What can hang from each mark:
Z241: Z71 Z263
Z263: Z241 Z243
Z720: Z71 Z262
Z243: Z262
Z298: Z262
Z71: Z241 Z720
Z262: Z241 Z243 Z298 Z720

Known rows, with every way that one mark hangs from another:
Z262{Z241 Z298 Z720}: [-2.23 -2.62 -3.05  0.76  0.80 -1.57 -1.48  2.70  3.10  3.76 -1.89 -2.33
  1.61  0.30 -2.25 -0.45  1.24 -3.43 -1.04  0.14]
Z298{Z262{Z243}}: [ 1.23  1.92 -0.15  1.01  0.69 -2.80  4.80  1.21  2.17  5.09  0.52 -1.10
  2.15  1.19  1.56 -0.26  0.23 -2.41  0.47  0.68]
Z263{Z241{Z71} Z243{Z262{Z298 Z720}}}: [-2.39 -2.25  0.61 -1.30  1.21  0.34  2.10  2.28 -0.43  4.57 -0.88 -1.51
  0.85  1.04  0.02 -0.88  1.55 -1.49 -0.48 -0.45]
Z298{Z262{Z241{Z263{Z243}} Z720}}: [-2.02 -0.84 -1.41  1.83  1.71 -2.23  0.44  1.70  2.90  4.50 -0.54 -1.21
  2.22  0.94  0.86 -1.06  1.01 -0.04 -0.12  0.45]
Z720{Z71 Z262{Z241{Z263{Z243}} Z298}}: [-0.75 -2.76 -2.04 -0.13  5.46 -0.47  1.53  2.35  2.94  2.24 -2.42 -0.75
  0.91 -0.16 -2.19 -1.15  3.06  0.41 -0.45  0.81]
Z720{Z71{Z241} Z262}: [-0.13 -0.68 -2.73 -0.99  3.93 -0.98  3.24  2.03  1.78  1.17 -0.67 -1.36
  1.66  0.84 -2.01 -0.10  3.40 -0.96  0.90  2.48]
Z298{Z262{Z243 Z720{Z71{Z241{Z263}}}}}: [-1.81  1.15 -2.03 -0.52  2.16 -0.99  3.79  0.97  2.50  3.20 -1.86 -1.50
  2.04  0.57  2.18  0.19  2.72 -0.95  1.31  0.16]
Z262{Z241{Z71 Z263} Z298 Z720}: [-3.47 -2.98 -2.70  1.11  1.43  0.00 -0.86  2.87  0.51  2.06 -2.72 -2.06
  1.33 -1.27 -0.84 -1.24  1.24 -2.21 -0.91  0.40]
Z720{Z71{Z241{Z263}} Z262{Z243}}: [-0.20  0.47 -2.55 -1.05  5.42 -1.20  5.57  1.18  2.04  1.14 -1.44 -1.28
  1.33 -0.10 -1.88 -0.51  3.54  0.15  1.24  1.73]
Z243{Z262{Z720}}: [-0.93 -0.10 -0.77  0.74  0.85 -2.53  1.20  2.18  1.73  3.46  0.89 -1.48
  1.21  2.78  0.44 -1.49  1.32 -2.36  0.38  0.03]
Z720{Z71{Z241} Z262{Z243 Z298}}: [ 0.34 -0.40 -2.39 -3.81  4.59 -0.27  4.56  1.62  2.34  2.16 -2.36 -1.61
  1.40 -0.43 -1.26  0.63  3.60 -1.81  0.48  0.80]
Z71{Z241{Z263{Z243{Z262{Z298}}}} Z720}: [ 0.41 -2.04  2.61 -8.24  1.18 -0.53  3.46  2.07  1.28  0.25 -0.17 -3.36
  2.82  1.17  0.07 -0.78  0.61  1.41  2.00  1.43]
Z243{Z262{Z298 Z720}}: [-1.01 -1.15 -0.19 -2.03  0.91 -1.23  0.27  2.58  2.12  3.62 -0.15 -1.79
  1.12  2.06  1.29 -1.07  1.47 -2.76 -0.52 -0.80]
Z243{Z262{Z298 Z720{Z71{Z241{Z263}}}}}: [-1.52 -1.61 -0.67 -3.53  2.01 -0.15  0.96  2.55  1.65  1.72 -1.88 -1.58
  1.11  1.65  1.96 -0.88  3.71 -1.23 -0.10 -0.80]
Z262{Z720}: [-2.78 -0.22 -1.97  1.04  0.43 -1.60  0.82  1.74  2.52  3.09  0.78 -2.06
  1.58  1.51 -3.04 -0.89  0.33 -2.50  0.76  1.97]
Z243{Z262}: [ 1.53  0.12  0.51  0.69  0.59 -3.16  2.78  2.47  1.18  3.38  1.51 -1.07
  1.49  2.83  0.51 -1.75  1.13 -2.37  0.00  0.29]
Z263{Z243{Z262}}: [ 1.00 -0.09  1.88 -2.80  1.28 -2.73  3.15  1.57  1.29  4.48  1.32 -1.07
  1.11  2.76 -1.00 -1.49  0.60 -0.83  0.44  0.52]
Z298{Z262{Z241{Z71 Z263} Z243}}: [ 0.57  0.77 -1.34  3.73  1.41 -2.74  4.34  1.67  0.26  4.11 -1.12 -0.90
  2.20 -0.21  2.50 -0.92  0.91 -1.85  0.09  0.36]
Z241{Z71 Z263}: [-1.19 -0.45  0.15  1.39  1.15 -0.51  3.71  2.38 -1.38  1.10  0.37 -1.11
  1.24 -0.28 -1.18 -2.27 -0.01 -1.04  0.39  2.49]
Z263{Z241{Z71{Z720}} Z243}: [-1.54 -2.00  1.24  0.02  0.26 -0.14  4.59  1.89 -0.59  2.93  0.45 -2.38
  2.15  0.34 -2.93 -0.71 -0.31 -0.89  1.40  2.15]

Rows:
[ 0.05 -1.40 -0.61  1.92  1.76 -3.40  1.97  1.98  2.07  3.08  0.19 -1.26
  1.55  0.83 -3.50 -2.02  0.72  0.00 -0.29  1.54]
Z262{Z241{Z263{Z243}}}
[-1.30 -0.47 -2.79  3.67  0.45 -2.69  0.05  2.10  2.79  4.77 -0.33 -1.63
  2.50  1.36  1.30 -0.33  1.18 -2.28 -0.12  0.67]
Z298{Z262{Z241 Z720}}
[ 0.02  0.31 -2.24  4.02  1.87 -3.12  5.01  1.61 -0.41  2.64 -1.29 -1.42
  1.54 -0.68 -1.47 -1.51  0.86 -2.27  0.24  1.07]
Z262{Z241{Z71 Z263} Z243}
[ 0.56  0.20 -1.14 -1.22  3.71 -1.62  3.86  1.45  2.95  4.12 -0.06 -1.31
  1.26 -0.09 -2.31 -0.60 -0.04 -2.07 -0.44  1.37]
Z720{Z262{Z243 Z298}}
[-0.57 -0.81 -0.28 -3.42  2.21 -0.57  3.94  1.83  1.32  0.77 -1.09 -1.53
  1.48  1.01 -2.22 -0.58  3.53  0.19  1.21  1.87]
Z720{Z71{Z241{Z263{Z243}}}}
[-1.14 -1.51  0.58 -6.64  1.92 -0.49  1.49  1.71  1.51  3.58 -1.42 -1.81
  0.97  1.92  0.10 -0.24  2.83 -0.84  0.70 -0.37]
Z263{Z243{Z262{Z298 Z720{Z71{Z241}}}}}
[-1.55 -0.41  1.30 -1.52  1.82 -0.31  3.94  1.67 -1.48  2.01  0.35 -1.04
  0.91 -0.15 -1.85 -2.08 -0.20  0.20  0.80  2.39]
Z241{Z71 Z263{Z243}}
[-0.24 -1.41  1.81 -6.54  0.93 -0.85  4.09  1.61  1.41  0.03  0.59 -3.43
  3.10  0.82 -2.21 -0.79 -0.02  1.68  2.67  2.87]
Z71{Z241{Z263{Z243}} Z720}
[-2.88  0.86 -2.91 -1.24  2.67 -1.01  4.28  0.74  2.17  1.87 -2.12 -2.01
  1.44  0.32 -2.18  0.01  3.18 -1.48  2.02  0.78]
Z262{Z243 Z720{Z71{Z241{Z263}}}}
[-1.66 -1.99  0.69  0.29  1.70 -0.04  4.42  1.79 -0.21  2.94  0.40 -2.30
  2.05  0.10 -3.12 -0.76 -0.42 -0.18  1.44  2.47]
Z263{Z241{Z71{Z720{Z262}}} Z243}
[ 0.22 -0.83 -1.21  1.53  3.09 -2.66  4.22  1.50  2.72  1.38  0.20 -2.67
  2.87  0.16 -2.36 -1.24 -0.76 -0.17  1.95  2.31]
Z71{Z720{Z262{Z241{Z263} Z243}}}
[-0.11 -1.04 -2.26  1.49  4.50 -1.67  3.42  1.86  0.86  3.20 -1.59 -1.22
  1.15 -1.56 -1.21 -1.23  0.56 -1.49 -0.80  0.94]
Z720{Z262{Z241{Z71 Z263} Z243 Z298}}
[-1.70 -1.26  2.02 -2.86  1.15  0.26  4.40  1.62 -1.43  0.39  0.05 -2.27
  2.02 -0.26 -1.34 -1.78 -1.22  0.92  2.46  2.77]
Z241{Z71{Z720} Z263{Z243}}
[-0.94 -1.68 -0.68  2.04  1.42  0.16  4.90  2.24  0.06  2.32 -0.43 -2.43
  2.29 -0.68 -1.69 -0.47 -0.17 -2.22  0.56  1.85]
Z263{Z241{Z71{Z720{Z262{Z243 Z298}}}}}
[-1.55 -1.14  1.58 -3.61  2.68 -0.88  1.75  1.74  1.99  3.26  0.06 -1.04
  0.73  1.43 -0.95 -2.26  0.67  0.97 -0.02  0.32]
Z241{Z263{Z243{Z262{Z298 Z720}}}}
[-1.31 -1.34  0.60  1.12  0.76 -0.68  4.05  1.94 -0.58  4.10  0.57 -1.44
  1.39  0.40 -3.34 -0.93  0.40 -1.24  0.16  2.00]
Z263{Z241{Z71} Z243}
[-1.09 -1.45 -1.09 -3.51  1.34 -0.45  0.78  2.60  1.63  2.25 -1.79 -1.76
  1.29  1.94  1.88 -0.34  3.77 -2.57  0.12 -0.98]
Z243{Z262{Z298 Z720{Z71{Z241}}}}
[-0.06 -1.88 -1.01  1.70  2.62 -2.21  2.62  2.02  2.64  0.87  0.73 -2.53
  2.85  0.40 -2.38 -1.53 -0.73  0.17  1.63  2.76]
Z71{Z720{Z262{Z241{Z263}}}}
[-0.13 -1.36 -3.87  4.22  4.19 -2.26  2.22  2.29  2.54  2.20 -1.14 -0.89
  1.36  0.63 -2.50 -0.72  3.11 -1.63  0.16  1.87]
Z720{Z71 Z262{Z241}}
[-3.07 -1.24 -3.05  0.66  2.15 -0.78  1.78  1.76  0.64  3.04 -3.57 -2.16
  1.26 -1.73 -0.77 -0.71  1.32 -2.71 -0.36 -0.34]
Z262{Z241{Z71 Z263} Z243 Z298 Z720}
